Each row was made from one walk, in order. Every step used is in the known rows, and no mark comes twice. Write each row's walk.
(in the rows, 128 means zero)
Known rows
M/N/X/J/C/U: [178  31 167 116 140 201 110 157  88  86 149 133 173  99 168 137 128 123
 102  93 123 100 141 162 184 134 157 138 138  84  82 174  45  82  91 171
 160 187 109 151  86 125 195 108 140 141 107 160 212 119 146 141  94 196
 143 155  77]
S/U/J: [142  77 160 127 128 176 120 142 117 143 130 124 146 173 131 143 154 108
 117  82  93 130 102 140 163  91 111  72 120 104  95 128 124 100  97 175
 141 142 127 125 109 126 157 115 145 120 105 130 188 146 120 126 116 161
 140 159 103]
X/J/Z/U: [114  89 140 129 132 196 101 126  97  97 131 106 152 129 158  61 124 113
  93 115  92 131 127 113 172 112 145  83 128 102  88 143  89 104 113 149
 161 170 116 155 104 127 207 136 164 104 108 155 194 120 127 123  78 175
 113 149  65]
C/U/S: [140  77 185 122 121 171 119 126 115 159 134 116 175 124 166 120 141 111
 137 107 110 128  82 114 165 116 104 115 131 109  75 112 103  89 132 164
 162 151 140 128 115 129 164 134 132 124 119 137 199 121 130 129 106 140
 126 142 103]
J/Z/U/S: [ 94  92 169 146 117 165 104 102 111 107 121 113 168 147 157  68 116 121
 118 126  92 134  94  99 155 130  98  78 140 117  90 116 114 122 133 151
 168 151 141 130  98 135 175 119 149 119 102 151 193 123 136 121  87 172
 139 149  89]
Q/M/X/J: [150  58 160 104 109 178 132 159  97 117 140 116 139 139 130 119 119  90
  98 122  83 110 114 131 171 119 135 100 135  95  86 140  38 101  87 173
 152 182  99 146  98 119 180 140 147 134 102 115 199 150 136 118  89 176
 124 132  77]
N/M/X/J/C: [146  48 145 120 133 166 121 130  93  60 145 116 144 119 161 146 140  98
  76 131 114  84 135 141 172 125 142 116 130  69 103 155  41 100  63 142
 163 173  96 157  92 134 192 113 124 135  91 106 207 128 129 115  46 176
 131 159 103]
X/N/M/U/S: [153  33 180 137 139 164 134 120 114  88 154 107 144 154 171 120 153 127
 110 127 124  99 103 112 151 136 104  92 109  97 111 132  68 101  81 178
 179 125 125 145  79 134 184 112 109 150 122 122 200 124 156 113  86 143
 124 192 124]
J/U/S: [112  90 192 142 111 163 115 123 102 140 131 113 158 120 169 101 137 127
 111 134 103 116 102 113 165 127  85  93 139 111  82 128  96  97 118 157
 170 133 138 133 111 124 168  83 123 114  97 114 197 122 136 147 103 146
 145 164 111]
Z/U: [109  95 138 120 141 176 122 109  96 109 122 104 158 156 154  79 120 118
 111 133  93 128 115  82 163  86 110  82 126  81 100 135 110  97 111 156
 145 143 113 138 107 124 178 144 153 104 102 155 186 137 137 130 111 156
 112 144  77]
M/U: [140  76 167 122 128 155 136 128  87 127 123 106 132 142 157 112 126 121
 117 122 106 117  96 108 147 100 108  94 153  80 108 126 120 118 104 164
 154 144 134 157 105 112 190 143 165 111  99 138 189 146 145 132  99 153
 119 162  97]
Q/M/N/X: [146  33 185 109 126 181 144 154  89 109 133 124 156 176 121 130 108 117
 117 123 101 116  98 114 149 130 112 130 136  85 109 172  42 110 106 179
 138 165 115 140  66 112 145 121 139 145  90 148 205 147 172 158 133 198
 154 145  77]
N/X/J/C: [152  61 146 126 156 187 106 143  94  81 136 136 165 115 145 119 133 106
  87 117 116 113 152 127 189 121 143 116 125  79 106 166  56 103  98 156
 178 169 100 162  94 146 197 111 138 133  82 134 213 126 162 150  97 180
 130 173 100]
U/S/J/C: [133  77 159 146 134 151 117 138 106 116 110 125 152 133 147 135 135 101
 102 122  92 130 106 120 165 132 102  97 118  96 104 105  99 119 111 180
 169 165 124 116 112 154 172 100 127 136  90 112 203 147 140 113 120 175
 124 134 127]
Q/M: [117  78 163 112 124 168 141 142 102 149 128 110 150 166 139 112 123 106
 111 137  93 126  82 102 158 101 104 112 127  92 105 132  79 105 111 165
 145 156 112 140  97 126 169 136 142 132  89 128 204 154 157 140 125 156
 128 119  96]
M/N: [133  66 190 117 134 165 129 115  91 118 126 126 146 142 151 111 127 119
 127 110 101 121 108 135 154 113 119 104 146  91  90 155  91 127 106 182
 139 154 126 138  89 114 164 121 160 121 102 157 179 153 117 143 114 182
 138 134  86]
M/Q: [137  87 169 134 135 162 123 111 104 121 116 126 134 136 141 135 128  97
 114 126 101 116 112 107 167  83 113  93 133  70  97 135 106  97 111 172
 150 158 121 143 110 123 182 124 159  99  89 136 186 132 121 124  89 167
 127 136  88]
S/J: [143  78 140 114 136 176 130 141 102 133 102 108 128 155 126 126 122  93
 112 103  92 139 101 105 164 109 118  93 115  76 107 127  91 116 109 181
 156 162 116 131 115 128 162 138 147 109  98 138 188 152 112 112 127 157
 106 121  93]
Q/M/N: [124  58 190 114 119 165 147 146  89 133 141 117 149 157 140 117 116 118
 117 129  92 119  88 131 147 118 105 112 142  96  94 143  66 117 103 182
 124 164 116 133  79 113 160 129 154 134  98 146 200 162 139 146 120 185
 145 121  82]
X/N: [144  72 173 122 145 183 119 108 104 121 135 130 150 148 159  90 145 118
 110 114 113 129 128 135 180 106 131  94 114  99  93 143  68 118  95 176
 157 141 107 146 102 148 177 118 135 127 110 148 190 142 123 128 120 151
 124 149  96]
X/J/U: [126  81 160 121 125 192 109 140  98 122 146 108 148 105 168  88 144 121
  90 123 110 112 135 130 179 116 135  93 130  98  77 154  73  84  98 159
 166 155 119 158 114 116 200 101 139 107 104 118 188 131 121 145  99 147
 120 164  87]
C/J/U/Z: [124  90 165 122 102 159 103 112  81 159 138 114 148 144 164 117 148 107
 104 109 103 115  98 126 174 100 123  97 141 115 101 157  91  88 104 153
 157 141 100 136  90 130 157 116 124 107 101 133 189 131 148 164 103 179
 137 171  82]
U/J: [122  79 175 125 152 165 120 138 112 128 133 132 140 164 146 118 135  87
 122  95 100 117 117 124 169  82 122  90 127 104 116 123 121 107 109 170
 142 155 127 145 117 139 155 118 160 110  96 136 198 157 110 136 106 157
 142 151 102]
J/Z/U: [ 98  90 153 132 118 177 107 107  95 105 118 105 158 149 156  76 119 123
 106 126  89 133 107  93 160 116 115  81 144  96  99 140 114 114 114 138
 152 158 129 147 104 129 183 137 161 103  93 164 197 129 129 125  91 172
 129 136  73]
N/M/X/J: [160  54 152 105 136 180 127 135 107  72 140 112 130 137 151 128 127  85
  91 113 111  99 126 125 164 114 134 107 123  74 100 166  36  97  83 153
 158 168 102 151  88 118 174 131 130 123 109 117 194 130 106 112  61 162
 119 155  91]
Z/U/J: [102  87 150 126 163 176 112 128 106 112 143 119 151 175 150  88 127 109
 115 110  89 117 123 108 172  72 112  66 123 100 104 123 133  93 100 162
 133 146 115 139 111 135 161 124 166 111 100 150 197 150 127 124 102 160
 133 165  75]
C/J/Z/U/S: [119  86 169 142 108 160  97 113  99 118 135 110 174 137 176  81 137 101
 124 118 100 131  95  98 161 121 106  88 139 120 104 136 103  87 133 158
 149 158 127 125  95 144 164 129 152 104 104 162 186 121 153 131  88 187
 116 156  73]
Q/M/X: [134  64 169 114 100 160 138 142  94 130 133 113 136 160 128 142 112 103
 109 136  81 110  91 127 157 114 107 111 148  90 102 130  65 108  91 161
 142 172 108 137  97 122 153 138 146 130  91 125 205 153 149 126  97 175
 141 113  80]
N/X/J: [160  61 145 108 154 202 119 146 106  91 130 131 152 138 135  99 116  86
 105 108 112 124 143 112 177 109 141 110 124  82 106 169  53 102 112 162
 171 158 106 157  94 124 177 125 140 119 102 141 198 127 145 150 113 169
 111 169  86]
X/J/Z/U/S: [112  87 158 141 128 185  94 120 113  90 137 117 163 119 163  53 125 112
 108 119  90 135 114 110 166 128 123  65 127 126  83 129  92 104 131 161
 175 159 131 136  98 134 203 121 151 119 115 144 191 108 124 118  83 173
 122 154  83]

Write each row's walk
[102  89 165 127 111 164 104 108  92 149 127 114 141 158 142 100 133 131
 100 120  93 124 107 133 168 110 119  89 143 116 100 141 109 116  99 140
 170 133 118 138  98 124 173 101 125 124 103 123 203 132 126 156 106 166
 158 157  95] | J/U/Z
[130  78 145 129 108 186 121 150  83 133 112  98 129 141 143 126 134 121
  94 119  94 123 112 113 171 138 106  93 127  82 101 138  92 102  97 165
 160 158 118 135 121 115 169 103 133  94  98 121 191 145 113 121 120 149
 117 125  95] | S/J/U
[144  74 166 115 138 179 113 147 112 157 151 125 153 150 163 135 138  98
 130  83 105 112 106 142 177  86 130 101 132 112 102 111 122  79 104 158
 138 157 129 143 128 131 156 135 155 111 111 146 209 141 106 128 106 151
 136 149  90] | C/U/J
[129  84 177 137 119 182 108 134 105 120 144 119 153  94 170  82 137 115
 101 129 104 111 126 126 180 131 115  83 128 121  68 138  79  86 113 164
 176 144 128 142 111 123 194  83 123 117 107 108 192 121 131 145  96 149
 126 175 100] | X/J/U/S
[132  81 133 134 141 175 119 134 110 108 115 106 147 168 142  94 115 110
 112 119  78 140  96  75 163 114  92  70 110  95  92 112 112  98 123 187
 153 139 120 112 111 128 163 128 141 117 111 135 189 145 138 105 126 158
 102 139  95] | Z/U/S/J
[139  89 146 118 117 166 114 116 111 159 110 115 146 190 121 122 145 126
 114  94  86 150  81 130 159 103 112  81 128 110  94 137 115 124 113 161
 171 136 113 114  84 122 171 134 130 141 120 133 185 135 131 140 126 165
 134 143 100] | S/U/Z
[ 90  90 146 142 162 164 105 123 100  91 148 132 161 150 163 103 132 122
 100 123  92 104 138 123 182  89 120  82 124  98 102 115 132  95  90 155
 132 156 108 139 116 154 180 106 163 116  83 148 210 156 149 127  89 176
 142 164  94] | Z/U/J/C
[125  77 163 122 127 176 112 125  93 142 135 114 174 113 169 147 142 128
 109 121 111 113 115 137 179 109 126 131 136  85  92 117 105  86 101 148
 152 172 119 141 117 142 189 133 144 120  95 140 211 135 138 133  99 159
 130 130 100] | J/C/U
[164  23 165 112 124 204 124 182  86 106 166 124 176 121 157 152 126 127
  96 111 110  94 120 155 179 140 150 146 131  91  82 165  26  69  86 167
 158 201 101 143  85 126 192 120 133 152 103 146 227 123 175 143 104 201
 144 142  66] | Q/M/N/X/J/C/U
[155  48 166 135 143 181 126 104 119  76 144 122 130 156 163 139 161 111
 104 122 120 101 122 116 173  99 119 100  95  66 103 160  54  87  78 166
 164 146  97 151  91 136 190 113 119 124 102 131 193 114 117 104  83 155
 121 159  94] | X/N/M/Q
[114  79 124 129 116 182 106 135  96 103 106  90 140 167 134  98 107 116
  99 114  79 146 104  94 160 128 116  77 130  85 109 128 106 120 109 160
 153 174 114 135 114 131 178 137 160  98 105 158 197 139 115  98 107 177
 115 117  76] | S/J/Z/U
[143  53 159 118 105 189 120 142  87  75 146 100 133 117 167 130 132 110
  74 123 104  77 136 128 168 140 128 102 135  76  92 166  30  80  71 140
 170 165 106 160  92 100 188 102 115 116 104 100 199 118 120 121  53 157
 134 174  87] | N/M/X/J/U
[152  51 187 116 137 180 130 132  90  92 128 135 153 163 135 116 112 111
 125 106 104 124 114 122 154 124 120 124 146  76  98 178  64 126 109 176
 143 156 125 145  76 115 144 110 148 130  96 163 189 136 138 150 120 193
 151 156  79] | M/N/X
[136  77 186 137 126 146 132 126  99 122 125 118 143 130 154 113 127 115
 130 127 104 125  84 100 145 112  96  86 145 103  96 111 127 116 117 171
 165 134 146 140 103 118 176 125 147 128 106 123 190 139 153 135  98 153
 128 174 114] | M/U/S
[132  81 171 121  97 167 113 128  79 149 140 106 153 115 181 123 155 111
 107 122 113 104 117 112 174 107 117 108 139  93  96 150  79  69 102 157
 139 151 111 143 107 122 166 112 136  92  93 140 179 140 149 157 102 160
 114 162  80] | C/J/U
[119  80 136 125 109 175 106 136  91 146 115 106 121 175 131 117 125 119
  92 104  80 131  97 126 172 122 120  80 128 104 109 134 100 120  94 164
 174 144 111 130 108 123 167 100 123 119 104 118 204 138 117 130 121 170
 135 140  96] | S/J/U/Z
[115  66 168 142 147 141 119 141  90 108 143 129 138 133 158 141 137 117
 103 117 110  94 118 142 164  95 128  86 147 101 121 104 140 110  74 160
 149 165 129 156 118 144 189 109 170 124  84 127 210 166 156 133  78 174
 151 179 118] | M/U/J/C
[132  77 168 139 108 158 111 139 112 127 105 117 135 155 129 110 117  90
 117 101  87 149  86 117 154 155 101  86 131 115 105 110  98 132 126 175
 176 170 139 125 111 140 161 113 136 121 101 131 192 128 105 110 109 172
 133 120 114] | U/S/J/Z
[146  52 163 111 119 161 135 120  96  81 130 108 134 155 140 149 117  99
 101 124 106 106 105 115 148 118 110 115 142  63 110 152  58 115  83 149
 146 160 114 146  87 113 155 133 132 119  95 119 201 135 121 116  69 164
 134 143 101] | N/M/X
[126  82 154 121 129 163  96 114  98 161 132 119 166 138 160 139 141 126
 105 105 104 120  95 154 178 107 140 124 139 107 100 122 111 104 104 143
 170 163 117 135 106 149 185 129 129 140 104 143 223 134 139 145  93 180
 152 131 102] | J/C/U/Z
[159  41 148 113 128 184 113 144  95  78 154 106 156 102 176 165 144 110
  81 109 118  80 131 149 179 128 147 135 126  70  94 155  40  68  67 139
 162 187 102 150 100 132 201 132 126 134 107 117 218 118 123 108  42 166
 126 139  93] | N/M/X/J/C/U
[121  79 158 144 131 163 112 140 104 128 138 130 152 154 135 155 157 122
  99  97 103 117 114 153 172 105 108  85 121 101 103 116 127  98  85 168
 143 161 119 126 112 142 183  94 140 133  90 119 204 154 139 129 104 171
 154 160 115] | S/U/J/C
[136  61 135 123 134 214  96 134 101  62 130 114 161 144 147  68 109 106
  92 116 103 129 139 101 174 128 141  91 130  92  96 173  64 106 111 140
 177 169 111 158  92 128 192 125 149 106 103 162 202 105 149 131  87 187
 123 166  65] | N/X/J/Z/U
[140  71 131 123 121 170  97 136  97 158 120 110 147 165 141 159 130 114
  97  90  95 124  92 150 182 121 140 109 124  97 105 114 114 104  98 156
 174 169 105 124 112 151 180 138 129 139 112 135 222 138 126 113 110 181
 132 112 102] | S/J/C/U/Z
[115  83 131 149 139 163 110 128 100  99 118 110 159 150 148 111 127 119
  94 133  89 130 111  97 174 126  94  79 113  91  96 104 115 104 106 180
 164 150 108 112 109 149 180 111 137 124  97 126 205 142 153 106 114 171
 115 139 106] | Z/U/S/J/C
[127  80 183 138 119 160 108 123 109 148 133 122 180 106 178 140 147 123
 119 122 108 112  89 137 181 120 108 120 134 107  76 103 105  86 115 158
 171 164 133 128 112 152 187 119 128 139 102 132 213 122 144 135  96 161
 140 134 117] | J/C/U/S
[144  42 174 139 132 200  96 134 101  51 144 135 167 141 152  63 106 119
 113 107  96 120 124 126 159 151 132  88 142 116  77 170  60 114 124 172
 173 162 132 135  67 118 181 101 144 131 114 167 193  97 146 134  90 212
 146 177  63] | M/N/X/J/Z/U/S
[122  57 144 112 136 150 128 114 100 107 134 100 121 183 144 129 131 122
 103 118 109 107  73 108 138 102 121  95 129  87 138 146 108 122  93 142
 171 137 114 149  76 115 179 147 129 139 110 127 205 137 149 145  84 163
 137 177 111] | N/M/U/Z
[137  52 160 114 150 181 128 115 112  89 143 114 152 165 163 107 151 111
  99 122 124 110 126 117 164 113 122 110  99  84 110 161  41 105  78 160
 167 138  98 148  89 143 173 120 109 134 106 133 202 132 125 120  99 142
 126 159 104] | X/N/M
[147  72 136 125 125 178 114 153  90 145 123 106 150 128 153 164 137 118
  98 104 104 120 100 134 182 124 128 121 122  73 103 117 100  87  93 162
 159 179 110 129 131 144 180 135 143 118 100 137 212 141 122 104 108 159
 111 102 102] | S/J/C/U
[147  28 165 129 159 169 130 137 107  76 176 116 130 184 166 122 152 112
  99 102 125  91 122 136 161 105 129  85 112  93 130 130  82  96  52 170
 160 136 110 164  97 138 176 112 131 130 118 134 209 144 134 116  81 147
 136 203 107] | X/N/M/U/J
[140  41 155 142 108 151 128 148 103  88 121  88 117 165 147 144 119 110
 102 111 101 117  65 104 129 158  93  93 128  94 128 116  98 121  96 157
 185 161 144 139  89 120 173 127 127 130 110 114 207 127 126 100  83 170
 127 156 120] | N/M/U/S/J/Z
[105  79 177 137 124 160 105 134 102 128 131 132 143 160 143 111 125  89
 116  86  99 121 109 146 162 112 124  84 146 122 115 116 118 125 110 156
 146 173 137 153 119 144 160 102 163 110  87 142 207 147  99 133  91 182
 163 150  95] | U/J/Z
[127  69 183 127 114 177  94 144 107 152 145 121 156 157 162 130 136  95
 126  75 101 117  97 159 173 115 139 105 146 125  96 112 119 100 109 141
 148 183 139 156 128 140 167 127 158 110 103 153 218 130  90 124  79 171
 155 129  86] | C/U/J/Z
[129  32 170 119 116 198 112 165  85 110 161 122 147 171 133 103 111 127
  90 112  89 105 111 154 169 144 145 107 138 118  85 193  24  99  83 160
 173 155  99 145  59 102 175  92 115 155 110 131 217 125 166 166 115 210
 167 178  69] | Q/M/N/X/J/U/Z
[170  55 145 117 142 208 102 158  98 107 142 126 178 108 163 137 136 113
  93 105 124  98 140 134 196 127 151 138 128  83  89 156  59  69 100 146
 178 179 109 159 106 142 196 124 133 132 101 141 222 107 156 137  91 174
 123 159  87] | N/X/J/C/U
[162  70 161 118 125 181 116 152 120 159 121 104 149 147 150 138 129  96
 132  91  98 136  79 113 169 129 103 108 118 103  88 108 104  85 121 186
 166 156 129 117 123 130 162 138 132 122 122 134 196 129 113 102 121 142
 107 121 101] | C/U/S/J
[141  52 176 130 102 176 118 139 106  73 152 106 142 114 171 128 138 108
  86 130 107  82 118 126 163 150 113  96 126 100  78 157  36  81  83 147
 180 156 115 143  90 106 178  82 106 123 108  89 196 107 125 124  53 159
 135 184 104] | N/M/X/J/U/S
[157  38 179 125 127 200 107 145  94  73 132 139 151 133 143 102 110 104
 108  90 107 118 130 153 166 138 153 111 150  98  98 188  38 131 105 165
 170 187 125 157  77 121 176 106 154 124 106 166 196 111 110 145  91 215
 150 158  66] | M/N/X/J/Z
[106  53 168 140 135 142 131 168  86 126 159 117 136 150 146 154 140 115
  97 136  98  85 102 139 159 110 122  92 141 105 125 102 120  99  71 162
 139 171 122 155 111 144 185 114 154 140  78 112 230 179 179 137  95 178
 156 163 111] | Q/M/U/J/C
